Each row comes from the steps of one path. Every step used is in the known rows, and no mark comes twice. Write the path behind each row, first mark first.
Known rows
kadud > fuliv: [ 1.72  3.37  0.23 -4.32 -1.87  2.46 -3.73 -0.87 -0.69 -1.61  0.92  0.70
  1.52  3.00  1.65  0.28 -0.94 -1.73  2.29 -2.30 -0.61  1.23 -1.91 -2.91]
tivep > fuliv: [ 3.18  1.71 -0.38 -4.66  1.25  0.22 -1.31  0.75 -3.73  0.60  1.68 -0.18
  1.57  2.70 -0.62 -1.76  1.69 -4.94  1.05 -1.60 -2.38  2.00 -1.75 -3.08]
noka > vasu > tovuk > kodo > berogul: [-0.46  4.12 -1.50 -2.73  1.23  3.78  0.05  1.92  1.10  2.20  2.11 -2.39
 -0.81 -1.03 -1.01  3.36 -4.07  1.28 -0.23 -4.00  1.58 -0.26  1.09  0.46]
kadud > fuliv > noka > kodo > berogul: [-2.49  5.11  0.29 -2.38 -0.52  3.46 -3.22  4.16 -1.28 -2.81  4.89  0.57
  3.19 -0.85 -1.58  1.37 -6.20  0.12  1.00 -1.54 -1.48  2.06 -0.68  2.36]
tovuk > vasu: [ 1.34  3.38 -1.04  0.26 -0.66  4.15  2.72 -1.66  0.63  4.93 -1.26 -2.42
  1.04  1.34  1.20  1.36 -3.81 -2.64 -2.08 -4.09 -0.79  0.48 -3.78 -2.22]
nebo > noka > vasu > tovuk > fuliv: [ 2.69  2.86  1.18 -3.42 -1.68 -1.03 -0.11  0.32 -1.65  1.12  1.26 -2.77
 -1.14  3.67 -1.63  0.00  4.04 -0.52  1.18 -2.56 -1.15 -0.62  2.97 -1.81]
tivep > fuliv > kadud > kodo > berogul: [ 0.13  4.52 -5.04 -3.60  1.82  0.23 -1.36  5.69 -0.04 -2.14  6.08 -3.03
  1.50 -0.02 -1.84  0.23 -4.38 -0.97  1.00 -2.02  1.28  0.90 -2.60 -0.86]
noka > vasu: [-1.05  6.17  0.05 -1.04  0.42  2.80 -4.20 -0.13 -0.94  2.80  0.39 -2.27
  0.27  0.11 -0.67 -0.42  1.12 -1.66 -0.58 -3.92  0.29  0.20 -1.21  2.05]
zapu > fuliv > kadud > vasu > tovuk > nebo > noka > kodo: [-0.77  1.46 -1.59 -1.22 -4.30 -1.84  2.53  2.28 -1.85 -1.67 -2.61  1.27
  4.66  0.09 -2.67  0.17 -1.18  1.74 -1.58 -4.55  1.82 -1.94 -2.31  1.48]
zapu > fuliv > noka > kodo: [ 0.36  4.85  2.35 -0.60 -2.19  0.77 -1.11  0.80 -3.57  1.08 -0.31  3.84
  4.83 -0.88  0.06  0.21 -2.04  0.00 -0.51 -1.53 -3.92  1.72 -2.17  2.59]
fuliv > kadud > nebo: [-0.57  5.14 -3.58  1.22  1.49 -2.36  0.26  0.46  0.71 -0.23  4.55 -2.01
 -0.82  2.34 -0.99  1.24  0.07  0.06 -4.91 -0.83 -0.11  2.85 -1.67 -0.24]
fuliv > noka: [ 1.25  2.03  2.27  0.63 -1.35  0.88  0.29 -2.07 -2.23  2.60  1.33  0.47
  0.41  0.68  1.84 -0.18 -0.05 -3.59  0.61 -0.74 -2.76  2.81  1.74 -0.31]
tivep > fuliv > noka > vasu: [ 0.46  1.99  2.38 -2.53  1.85  0.14 -4.15  0.81 -3.61  1.29  0.91 -1.32
  1.44  1.08 -0.15 -1.24  1.66 -4.23  0.22 -2.80 -0.93  2.93 -0.53  2.42]
kadud > vasu > tovuk > nebo: [ 1.33  0.09 -1.04 -0.53 -1.07  2.21  3.53 -2.65 -1.79  3.77 -1.37 -0.84
 -2.39  1.67  1.62 -0.41  0.78 -2.35 -0.65 -4.77  1.90 -3.38  0.15 -2.99]
kadud > nebo > noka > vasu > tovuk: [-1.76  1.23  0.28 -0.71  0.83 -2.03  0.01 -1.91  1.00  1.51  1.80 -2.11
 -1.05  0.73  0.80 -1.09  4.08  0.21  0.10 -3.96  2.25  0.10  0.69 -0.59]
tivep > fuliv > noka > vasu > tovuk: [-0.55 -0.53  3.67 -3.06  2.95 -0.41 -1.30 -2.98 -1.19  2.16  1.84 -0.99
 -1.54  1.84  2.34 -0.16  4.31 -2.96  1.09 -4.36  0.22  2.22  1.86 -0.99]
zapu > fuliv: [ 5.65  5.14  1.28 -2.86 -2.24  1.83 -0.22  0.35 -1.51  2.83 -1.79  2.14
  3.60 -0.44  0.28 -1.05 -0.67 -1.25  0.22 -3.84 -2.03  0.47 -1.98 -1.28]
tovuk > fuliv > zapu: [ 2.83  4.43 -1.27 -3.15  1.27  1.43 -1.04  1.07 -2.85  2.79  2.11 -2.86
 -0.25  3.53 -1.27 -3.22  4.95 -0.67 -0.76  2.97 -3.49  0.77 -0.21 -1.41]
nebo > tovuk > fuliv > kadud > kodo: [ 1.00  5.77 -5.95 -2.12 -1.38 -1.62 -0.81  0.80 -0.79  1.52  2.33 -3.13
 -0.81  4.49 -0.29  1.84  0.48  0.61  0.70 -0.16 -0.90  0.40 -2.39 -3.04]
noka > kodo > berogul: [-2.96  7.63 -1.94 -1.43 -0.07  4.46 -2.06  4.25 -0.68 -0.42  4.86 -0.71
  2.21 -1.90 -3.10  0.98 -5.28  0.64 -0.26 -2.00 -1.45  0.20 -1.14  1.95]
zapu > fuliv > noka > kodo > berogul: [-0.52  6.03  0.84 -1.66 -0.70  3.11 -1.48  4.79 -1.67 -0.50  3.50  1.34
  4.27 -2.60 -2.29  0.59 -6.04  0.41 -0.10 -2.27 -2.16  1.65 -0.63  3.22]
vasu > tovuk > nebo > noka > kodo > berogul: [-3.06  2.65 -1.96 -1.27 -1.97  2.28  0.99  3.91 -0.36 -1.35  3.05 -0.56
  2.82 -2.30 -3.42 -0.04 -4.22  1.20 -0.29 -3.33  1.19 -1.28  0.86  1.20]
fuliv > noka > vasu > tovuk > kodo: [ 0.44  1.10  0.94 -1.26  0.22  0.75  1.19 -3.17 -0.72  4.37 -1.91 -0.16
 -1.21  1.02  2.35  3.63  0.21  0.36 -0.59 -3.09  0.26  0.56  1.11 -0.08]
vasu > tovuk > nebo: [ 0.68 -0.61 -0.16 -0.54 -1.08  2.57  2.84 -3.79 -1.04  3.87 -0.64  0.35
 -1.77  0.97  1.54 -0.14  1.26 -1.96 -1.90 -4.44  0.98 -1.92  1.99 -3.45]

Which path is each row?
[ 0.51  0.97 -0.90 -1.80 -1.47 -0.16  1.77 -1.88 -0.05  3.21 -2.87 -0.91
  0.06  0.71  0.64  2.58  0.68  1.27  0.02 -3.57  1.65 -0.82  0.51 -0.66]  nebo > noka > vasu > tovuk > kodo
[ 2.63  4.30  1.57 -3.56  0.05  0.67 -1.07 -0.73 -1.66  2.45  2.02 -2.52
 -2.60  4.08 -0.71  0.85  3.91 -0.81  0.42 -2.75 -1.96 -0.46  2.54 -2.04]  noka > vasu > tovuk > fuliv
[ 3.17  6.13 -2.61 -2.06 -1.63 -0.51  1.02  2.60 -1.76 -0.34  1.19 -4.13
 -1.45  5.00 -2.39  2.13 -0.14 -1.88 -0.28 -2.09 -0.26 -0.36 -1.17 -0.69]  tovuk > fuliv > kadud > vasu
[ 3.06  4.55 -0.19 -2.60 -1.56 -0.10  0.02  0.87  0.89 -0.11 -0.34  0.02
  2.66  1.15 -1.45  2.27 -0.62 -0.37 -3.02 -4.70  0.14  2.59 -0.45 -0.32]  zapu > fuliv > kadud
[ 1.67  3.26 -0.24 -2.98 -0.64 -1.23  1.24 -0.67  0.67 -0.42  3.10 -2.81
 -2.35  5.19 -1.69  3.92  2.64 -0.34 -2.36 -2.81 -0.82  2.04  3.70 -2.88]  vasu > tovuk > fuliv > kadud
[ 0.64  1.19  4.54 -2.17  1.18  0.47 -0.79 -3.18 -0.04  3.34  0.12  0.21
 -0.55  0.39  2.81  0.25  3.10 -1.04  0.70 -5.58  0.43  1.41  1.75 -0.09]  zapu > fuliv > noka > vasu > tovuk
[ 3.56  0.94  3.66 -1.42 -1.17 -0.68  1.67 -2.05 -2.76  2.30  2.41 -0.30
 -1.83  3.65  1.45  0.83  2.36 -2.68  1.18 -0.33 -4.02  2.17  4.55 -2.43]  vasu > tovuk > fuliv > noka
[ 2.54  3.43  0.06 -0.26 -1.16 -1.13  0.11 -1.16 -3.34  3.62  2.31 -1.42
 -1.54  4.93 -0.07  0.78  1.40 -1.94 -0.37  1.88 -4.81  3.85  2.16 -1.63]  kadud > nebo > tovuk > fuliv > noka
[ 0.97  5.42 -2.77 -2.90 -1.84 -0.03 -0.66 -0.38  0.23  1.24  1.67 -3.91
 -1.74  6.13 -3.19  4.33  1.80 -0.33 -2.53 -1.67 -1.59  3.39  2.48 -2.48]  nebo > tovuk > fuliv > kadud
[ 0.07  4.57 -2.22 -0.56 -1.09 -3.54 -2.18  3.93 -0.93 -1.58  1.56 -4.12
  1.75  1.90 -4.20 -0.55  1.58  0.51 -2.74 -2.11  1.30  1.07 -0.53  3.05]  tovuk > fuliv > kadud > nebo > noka > vasu
[-0.43  1.98 -1.15 -0.18 -3.04  0.65 -1.64  1.70 -1.92  1.11 -2.57 -2.26
  2.83 -0.97 -2.63 -2.21  0.50 -1.48 -1.28 -4.52  2.68 -1.61 -0.27  2.63]  tovuk > nebo > noka > vasu
[ 2.80  3.12  1.10 -1.30 -2.39  0.46 -0.20 -1.87 -3.27  3.92  0.94 -1.34
 -1.22  4.72 -0.07  1.36  1.50 -2.72  0.96  0.84 -4.77  3.58  3.34 -2.01]  nebo > tovuk > fuliv > noka
[-3.43  2.96 -3.15 -1.34 -1.83  0.92  1.69  5.16  0.18 -2.95  2.95 -2.19
  2.22 -1.07 -4.33  1.33 -4.71  1.44 -0.94 -4.20  3.03 -1.28 -0.02  2.00]  fuliv > kadud > vasu > tovuk > nebo > noka > kodo > berogul
[-0.57  0.33  0.19 -0.73  0.10  2.83  0.44 -2.86 -1.06  3.87 -1.13 -0.83
 -1.74  0.41  0.96 -0.25  1.70 -1.54 -2.45 -5.76  2.25 -2.18  1.37 -1.10]  noka > vasu > tovuk > nebo
[-1.47 -0.56 -0.20 -2.83  2.30 -4.25 -0.28 -0.38  0.80 -1.09  2.49 -2.76
 -0.38  2.36 -0.63 -0.21  4.73 -0.51 -1.18 -4.49  3.02  1.97  0.52 -0.72]  tivep > fuliv > kadud > nebo > noka > vasu > tovuk
[ 3.08 -1.97 -1.17 -1.52 -4.74 -2.42  4.85  0.78 -0.56 -0.39 -3.49 -0.59
  2.69  0.67 -1.45 -0.99  0.47 -0.78 -0.69 -5.44  3.80 -1.91  0.77 -1.59]  zapu > fuliv > kadud > vasu > tovuk > nebo > noka
[ 1.21  4.97 -3.72 -2.58  2.33  0.44 -1.31 -0.18 -2.23  4.49  2.57 -3.90
 -1.85  5.33 -1.22 -2.63  5.91  0.76 -1.70  4.12 -3.41  2.35 -1.13 -2.27]  kadud > nebo > tovuk > fuliv > zapu
[-0.32  2.28 -0.37 -1.62  0.75 -0.29  2.63 -2.91  1.45  1.49  1.72 -2.67
 -3.60  3.46  1.73  2.35  2.54 -1.18  0.70 -4.73  2.09 -0.18  0.45 -3.07]  fuliv > kadud > vasu > tovuk
[ 1.50 -1.75 -1.42 -2.58  0.38  0.01  3.25 -1.13 -2.00  1.16 -0.58 -1.47
 -1.77  3.24  0.26  0.44  1.34 -3.08 -1.91 -5.25  2.68 -1.53  0.09 -3.19]  tivep > fuliv > kadud > vasu > tovuk > nebo
[ 1.58  4.70  2.42 -1.13 -0.37  0.77 -3.48  1.07 -3.42  2.04  0.93 -2.18
  0.15  1.82 -1.05  0.02  1.19 -2.44 -0.33 -1.86 -2.18  1.63  1.41  2.77]  tovuk > fuliv > noka > vasu
[ 1.57  4.12 -3.96 -2.16 -0.43 -2.66  0.76  0.53 -0.36  0.21  3.52 -2.25
 -1.30  3.64  0.92  1.44  1.14  0.60  0.82 -1.12 -0.22 -0.64 -1.38 -3.38]  vasu > tovuk > fuliv > kadud > kodo
[ 0.21  3.70 -3.01 -2.58  0.64  2.28  2.73  2.47  1.63  0.65  2.32 -3.07
 -1.43  0.64 -1.44  4.82 -4.92  1.12 -0.43 -3.80  2.37 -0.05  0.73 -0.62]  fuliv > kadud > vasu > tovuk > kodo > berogul
[ 2.60  3.20  0.19 -2.37 -0.44 -2.64  0.21  0.97 -1.74  0.81  2.56 -2.85
 -1.51  3.79 -1.68 -0.53  4.00  0.21 -0.14 -1.53 -1.14 -0.32  1.85 -1.42]  kadud > nebo > noka > vasu > tovuk > fuliv
[ 1.76  0.85  2.91 -2.22 -1.89  0.93 -2.42 -1.62 -1.92 -0.90  1.19  1.45
  1.61  2.42  2.89  0.35 -1.11 -3.19  2.24 -0.99 -1.91  3.32  0.50 -1.20]  kadud > fuliv > noka
[ 0.71  3.89 -3.76 -0.30  0.45  1.52  2.57 -1.88  2.40  5.65 -1.77 -3.14
  0.67  3.66  0.35  3.38 -3.16  0.30 -5.00 -4.28  0.15  3.50 -5.19 -2.56]  zapu > fuliv > kadud > nebo > tovuk > vasu
